Each row was made from one small tree. The marks that hang from a mark follow it in brackets, in alphabetical order. Every link used is in the known rows. Write each row's tree.
Known rows
gifife(rese): [-2.665, -2.272, -5.832, 0.447, -1.229, -4.268, -2.899, -0.620, 0.128, 2.451, -0.647, -4.183, -1.028, -0.316, 0.971, 2.028, -1.011, 3.378, -0.654, 1.596, -0.841, -0.176, -0.961, 0.501, 4.184, 5.853]
fuvu(gifife(rese(piba)) tegi vapilu(vufunu)): [0.121, -2.281, -2.907, -1.244, -0.053, -4.419, -3.825, -1.948, 2.456, -1.949, -4.363, -1.047, -0.986, 0.390, -0.336, 1.127, -0.001, 3.837, 1.709, 0.951, -2.917, 1.365, -2.719, -0.112, 1.032, 3.577]
fuvu(gifife(rese(piba)) tegi(reda) vapilu(vufunu)): [0.312, -0.920, -4.339, -3.042, 0.302, -5.949, -4.146, -2.111, 2.496, -2.081, -4.430, -0.785, -1.013, 0.916, -1.508, 2.249, -0.420, 2.704, 1.246, -0.237, -3.000, -0.190, -2.699, 0.611, 0.131, 1.969]
liso(reda): [-2.474, -4.135, -5.821, 0.298, -3.183, -2.922, -2.840, -1.812, 0.751, 3.366, 1.275, -3.843, 0.275, 1.815, 0.352, 0.728, -2.920, 2.588, -0.649, -1.153, -2.176, 0.981, -0.928, -0.780, 6.229, 5.183]
liso(fuvu(tegi vapilu) reda): [-1.069, -5.149, -4.766, -1.050, -0.471, -3.399, -1.505, -2.907, 2.368, 1.375, 0.754, -1.562, 0.239, 1.428, 0.201, 1.017, -1.133, 3.219, 1.316, -0.001, -0.536, 3.886, -0.633, 0.144, 5.662, 4.365]
zufut(rese(piba(vufunu))): [-0.914, -2.486, -7.113, 2.735, -4.061, -1.366, -2.812, -1.314, 1.181, 2.511, -1.012, -3.873, 2.204, 0.308, 0.419, 3.064, -3.298, 3.675, 1.172, -0.533, -2.424, -2.672, -3.470, -1.900, 3.343, 7.158]
zufut(rese): [-1.689, -3.449, -7.757, 1.302, -4.205, -2.313, -2.687, -1.341, 1.978, 2.333, -0.234, -4.526, -0.560, -0.219, 0.923, 1.511, -2.789, 2.981, 0.937, -0.522, -2.286, -1.362, -2.259, -1.183, 3.384, 5.846]
tegi(reda(liso(fuvu(vapilu)))): [-1.776, -1.801, -7.300, -2.593, -0.566, -2.884, 0.014, -0.495, 2.636, 3.351, 2.695, -1.886, 1.208, 0.652, 0.604, 1.617, -2.017, 1.574, -2.583, -1.099, -0.782, 0.094, -1.141, 1.700, 4.508, 2.627]
reda(liso(fuvu(gifife(rese) tegi vapilu))): [0.546, -2.799, -4.172, -2.604, -0.305, -3.069, 0.329, -0.058, 3.362, 1.023, 1.855, -1.797, -0.220, -1.129, 2.005, 1.222, 0.262, 2.400, -0.603, 0.951, -1.187, 3.075, -1.998, 1.322, 2.555, 2.130]
reda(liso(fuvu)): [-1.777, -3.520, -6.852, -1.208, -1.016, -0.741, 0.975, 0.085, 1.761, 4.427, 3.602, -3.187, 1.657, -0.199, 3.085, 0.745, -1.054, 3.382, -2.660, 0.594, -0.677, 2.152, -0.842, 1.090, 5.087, 4.446]
fuvu(gifife): [-1.044, -2.348, -6.222, -2.216, -3.223, -2.739, -2.225, -1.488, 1.636, 1.458, -0.836, -2.281, -1.075, 1.243, 1.755, -0.391, -0.676, 3.467, 0.339, 0.472, -3.546, 0.059, -2.891, -0.567, 3.475, 2.978]
tegi(reda(liso(fuvu(gifife vapilu)))): [-0.699, -1.643, -7.352, -3.806, -1.293, -3.557, 0.080, -1.038, 3.433, 2.573, 2.653, -1.233, 0.619, 0.600, 0.663, 1.718, -1.347, 1.439, -1.936, -1.226, -1.562, 0.486, -1.928, 1.825, 3.408, 1.321]
zufut(rese(piba)): [-1.577, -3.464, -6.763, 1.077, -5.250, -2.561, -2.679, -1.282, 1.847, 2.984, -0.853, -4.058, 1.758, 1.009, 0.659, 3.407, -2.865, 3.888, 0.473, -0.695, -2.576, -1.783, -2.389, -1.649, 3.181, 6.359]
tegi(reda(liso(fuvu(gifife(rese(piba)) vapilu)))): [-0.499, -1.166, -6.020, -3.830, -1.305, -4.621, -0.229, -0.804, 2.955, 2.640, 2.071, -0.978, 1.403, 0.033, 0.287, 3.855, -0.773, 2.033, -2.402, -1.034, -0.967, 0.061, -2.147, 2.028, 2.872, 2.123]
piba(vufunu): [-2.494, -1.650, -7.177, 2.666, -0.238, 0.073, -2.524, -1.047, -0.555, 2.533, -0.590, -3.119, 0.952, 0.693, 1.342, -0.952, -3.093, 3.297, 0.991, 0.476, -1.685, -1.540, -2.704, -0.860, 5.903, 6.595]
reda(liso(fuvu(gifife(rese) tegi vapilu(vufunu)))): [-0.104, -2.840, -4.875, -2.230, 1.028, -2.379, -0.085, -0.658, 2.897, 1.039, 1.142, -2.264, -0.275, -1.275, 2.060, 0.628, 0.688, 3.218, -0.921, 1.171, -1.074, 3.269, -1.569, 1.795, 2.291, 2.863]
tegi(reda(liso(fuvu(gifife(rese) vapilu(vufunu))))): [-1.088, -1.346, -7.602, -3.166, 0.747, -3.745, -0.556, -1.277, 2.475, 2.081, 1.740, -1.869, 0.064, -0.212, 0.524, 2.210, -0.266, 2.109, -2.197, -0.674, -0.798, 0.686, -1.317, 2.931, 2.703, 2.344]

Which tree is each row?
[-0.146, -4.105, -4.721, -2.023, 0.979, -4.172, -2.217, -4.018, 2.263, -0.608, -0.146, -1.566, -1.239, 0.101, 0.011, 1.312, 1.469, 3.873, 1.799, 0.428, -0.737, 4.077, -1.056, 1.711, 3.206, 3.734]	liso(fuvu(gifife(rese) tegi vapilu(vufunu)) reda)
[0.630, -3.903, -3.666, -2.972, -0.695, -5.002, -1.510, -3.307, 2.671, -0.379, 0.459, -1.080, -1.327, 0.305, 0.246, 2.288, 0.713, 2.932, 2.228, 0.409, -0.749, 4.087, -1.650, 1.040, 3.488, 2.699]	liso(fuvu(gifife(rese) tegi vapilu) reda)
[-1.327, -1.553, -7.878, -3.320, 0.072, -2.407, -0.326, -1.401, 2.888, 2.409, 1.974, -1.725, 0.582, 0.668, 0.684, 0.883, -1.057, 2.199, -2.267, -1.107, -1.415, 0.523, -1.465, 2.096, 3.490, 2.231]	tegi(reda(liso(fuvu(gifife vapilu(vufunu)))))
[0.839, -0.900, -3.765, -3.281, -0.975, -6.991, -3.549, -1.170, 3.268, -2.111, -2.921, -0.556, -2.789, 0.050, -1.223, 1.879, -0.744, 1.037, 2.435, 0.081, -2.791, -0.020, -3.270, 0.660, 0.864, 0.751]	fuvu(gifife(rese) tegi(reda) vapilu)
[-1.692, -1.535, -8.591, -2.855, -0.525, -2.820, -0.355, -0.349, 1.769, 4.038, 2.991, -2.519, 1.466, 0.780, 1.003, 1.781, -1.697, 2.085, -2.407, -0.811, -0.942, -0.298, -0.885, 1.668, 4.301, 3.118]	tegi(reda(liso(fuvu)))
[-0.680, -2.359, -4.327, -1.253, -0.905, -4.047, -2.221, 0.452, 3.314, 0.676, -0.698, -1.314, -0.295, 0.875, -0.392, 0.378, -3.870, 0.035, -0.346, -0.844, -2.474, -0.086, -2.164, -0.048, 3.345, 1.566]	fuvu(tegi(reda(liso)) vapilu)
[1.764, -0.650, -2.478, -3.760, -1.844, -6.593, -2.673, -0.045, 3.651, -1.225, -1.597, -0.284, -0.223, -0.006, -0.997, 3.536, -1.422, 0.732, 0.421, -0.737, -3.161, 0.016, -3.605, 0.582, 0.218, 0.223]	fuvu(gifife(rese(piba)) tegi(reda(liso)) vapilu)
[1.389, -0.773, -3.126, -3.422, -1.057, -6.564, -2.330, -0.143, 3.634, -1.489, -1.035, -0.910, -2.186, -0.880, -0.705, 1.748, -1.349, 0.087, 0.717, -0.290, -2.809, 0.218, -3.269, 1.156, 0.585, -0.176]	fuvu(gifife(rese) tegi(reda(liso)) vapilu)
[-0.848, -4.537, -6.499, -1.611, -0.546, -2.782, -2.163, -2.604, 0.689, 2.567, 1.153, -3.233, 0.739, 1.916, 0.935, 0.990, -0.531, 4.001, 1.541, 0.349, -1.064, 2.975, -0.239, 0.266, 5.236, 5.331]	liso(fuvu(tegi) reda)
[-0.741, -4.632, -4.743, -2.709, -1.857, -3.197, -0.253, -4.099, 3.342, 1.554, 1.801, -0.714, -0.297, 1.175, 0.933, 1.284, 0.055, 3.430, 0.273, -0.679, -1.071, 3.561, -1.890, 0.768, 5.219, 3.011]	liso(fuvu(gifife vapilu) reda)
[-0.192, -4.730, -5.360, -2.608, 0.470, -2.889, -2.089, -4.060, 2.389, -0.141, -0.061, -1.179, -0.612, 1.369, 0.534, -0.109, 0.413, 3.940, 1.877, -0.349, -1.767, 4.207, -1.560, 0.937, 3.987, 3.299]	liso(fuvu(gifife tegi vapilu(vufunu)) reda)
[-0.214, -1.770, -6.805, -3.814, 2.164, -4.175, -2.135, -3.088, 2.262, -0.900, -1.747, -0.800, -1.491, 0.055, -0.016, 1.113, 1.627, 3.883, 1.719, 1.212, -0.935, 2.184, -1.506, 2.482, 1.907, 3.111]	liso(fuvu(gifife(rese) tegi(reda) vapilu(vufunu)))
[0.510, -3.847, -6.049, -3.547, -1.438, -3.250, -1.871, -2.954, 1.255, 1.285, 1.026, -2.072, -0.152, 1.616, 1.158, 0.737, 0.901, 3.967, 2.432, 0.206, -1.904, 3.467, -1.457, 0.276, 3.710, 3.632]	liso(fuvu(gifife tegi) reda)
[-1.299, -3.892, -5.623, -0.721, 1.059, -0.610, 0.037, -0.311, 2.491, 2.475, 1.653, -2.526, 1.012, -0.307, 2.081, -0.405, -1.200, 3.135, -1.594, 0.781, -0.771, 3.143, -0.728, 1.154, 4.158, 3.906]	reda(liso(fuvu(tegi vapilu(vufunu))))
[-0.580, -3.468, -5.046, -2.358, -1.600, -1.590, 1.412, -0.581, 3.942, 2.564, 3.056, -1.334, 0.703, -0.242, 2.651, 0.511, -0.469, 2.826, -2.151, 0.295, -1.245, 2.797, -2.170, 1.177, 4.108, 2.200]	reda(liso(fuvu(gifife vapilu)))
[-0.140, -3.289, -5.528, -2.159, 0.405, -1.183, 0.267, -0.745, 3.115, 1.225, 1.445, -1.904, 0.251, -0.351, 2.341, -0.472, -0.041, 3.216, -0.897, 0.457, -1.785, 3.217, -1.747, 1.240, 2.986, 2.665]	reda(liso(fuvu(gifife tegi vapilu(vufunu))))
[-0.353, -2.572, -3.643, -1.183, 0.739, -4.366, -3.692, -1.968, 2.615, -2.159, -3.979, -1.623, -2.822, -0.457, -0.101, -0.404, 0.111, 3.090, 2.147, 1.471, -2.458, 1.531, -2.510, 0.514, 1.192, 2.998]	fuvu(gifife(rese) tegi vapilu(vufunu))
[-0.444, -3.484, -5.640, -3.184, -2.090, -4.324, -1.416, -3.341, 1.086, 2.702, 1.863, -2.110, 1.049, 0.876, 0.869, 3.838, 1.479, 4.571, 0.140, 0.132, -0.835, 2.722, -1.298, 1.288, 4.171, 4.526]	liso(fuvu(gifife(rese(piba))) reda)
[-1.339, -2.897, -6.904, -2.444, 0.721, -3.278, -1.529, -2.102, 2.498, 0.836, -0.794, -0.833, 0.367, 1.597, 0.276, 0.872, -1.159, 3.240, 1.327, 0.862, -0.838, 1.514, -1.402, 0.810, 4.427, 3.774]	liso(fuvu(tegi(reda) vapilu))
[-1.054, -3.525, -5.825, -1.874, -0.183, -0.891, 1.032, -1.398, 3.295, 2.510, 2.607, -1.822, 0.684, -0.513, 2.647, -0.130, -0.208, 3.555, -2.420, 0.156, -1.112, 2.967, -1.456, 1.407, 3.816, 3.046]	reda(liso(fuvu(gifife vapilu(vufunu))))
[-2.850, -5.228, -6.384, -0.052, 0.108, -1.676, -1.206, -3.949, 1.987, 2.684, 1.514, -2.099, 0.674, 1.352, 0.733, 0.483, -0.839, 4.214, -0.896, -0.426, 0.075, 3.564, -0.049, 0.958, 6.682, 5.525]	liso(fuvu(vapilu(vufunu)) reda)
[0.393, -4.391, -4.350, -3.110, -1.256, -3.810, -1.204, -3.275, 3.122, -0.015, 0.691, -0.660, -0.547, 1.302, 0.627, 0.848, 0.079, 2.979, 2.260, -0.165, -1.709, 3.983, -2.207, 0.453, 4.064, 2.470]	liso(fuvu(gifife tegi vapilu) reda)
[-0.113, -1.657, -5.878, -2.946, 0.326, -3.634, -3.749, -2.284, 3.030, -2.128, -3.691, -0.592, -2.221, 1.500, -1.021, -1.212, -1.396, 2.188, 1.923, -0.617, -3.653, 0.255, -2.793, 0.298, 1.463, 1.410]	fuvu(gifife tegi(reda) vapilu(vufunu))
[-0.562, -3.132, -4.419, -1.496, -0.119, -2.335, -3.364, -2.015, 2.766, -1.807, -3.805, -1.187, -2.134, 1.125, 0.458, -2.143, -0.954, 3.403, 1.963, 0.581, -3.791, 1.326, -2.931, -0.693, 2.048, 2.664]	fuvu(gifife tegi vapilu(vufunu))
[-0.079, -3.012, -5.203, -2.556, 1.214, -3.255, -1.735, -2.952, 2.271, -0.393, -2.410, -0.780, -0.049, 0.345, 0.863, 1.593, 1.684, 5.262, 1.554, 2.071, -1.006, 2.987, -1.883, 1.273, 2.166, 4.226]	liso(fuvu(gifife(rese(piba)) tegi vapilu(vufunu)))
[0.776, -0.991, -7.038, -4.734, 0.020, -4.916, -2.285, -1.914, 1.173, 0.904, -1.141, -1.577, 0.402, 0.904, 0.167, 3.491, 1.614, 4.390, 1.887, 1.497, -1.705, 0.727, -2.154, 1.792, 1.438, 3.463]	liso(fuvu(gifife(rese(piba)) tegi(reda)))
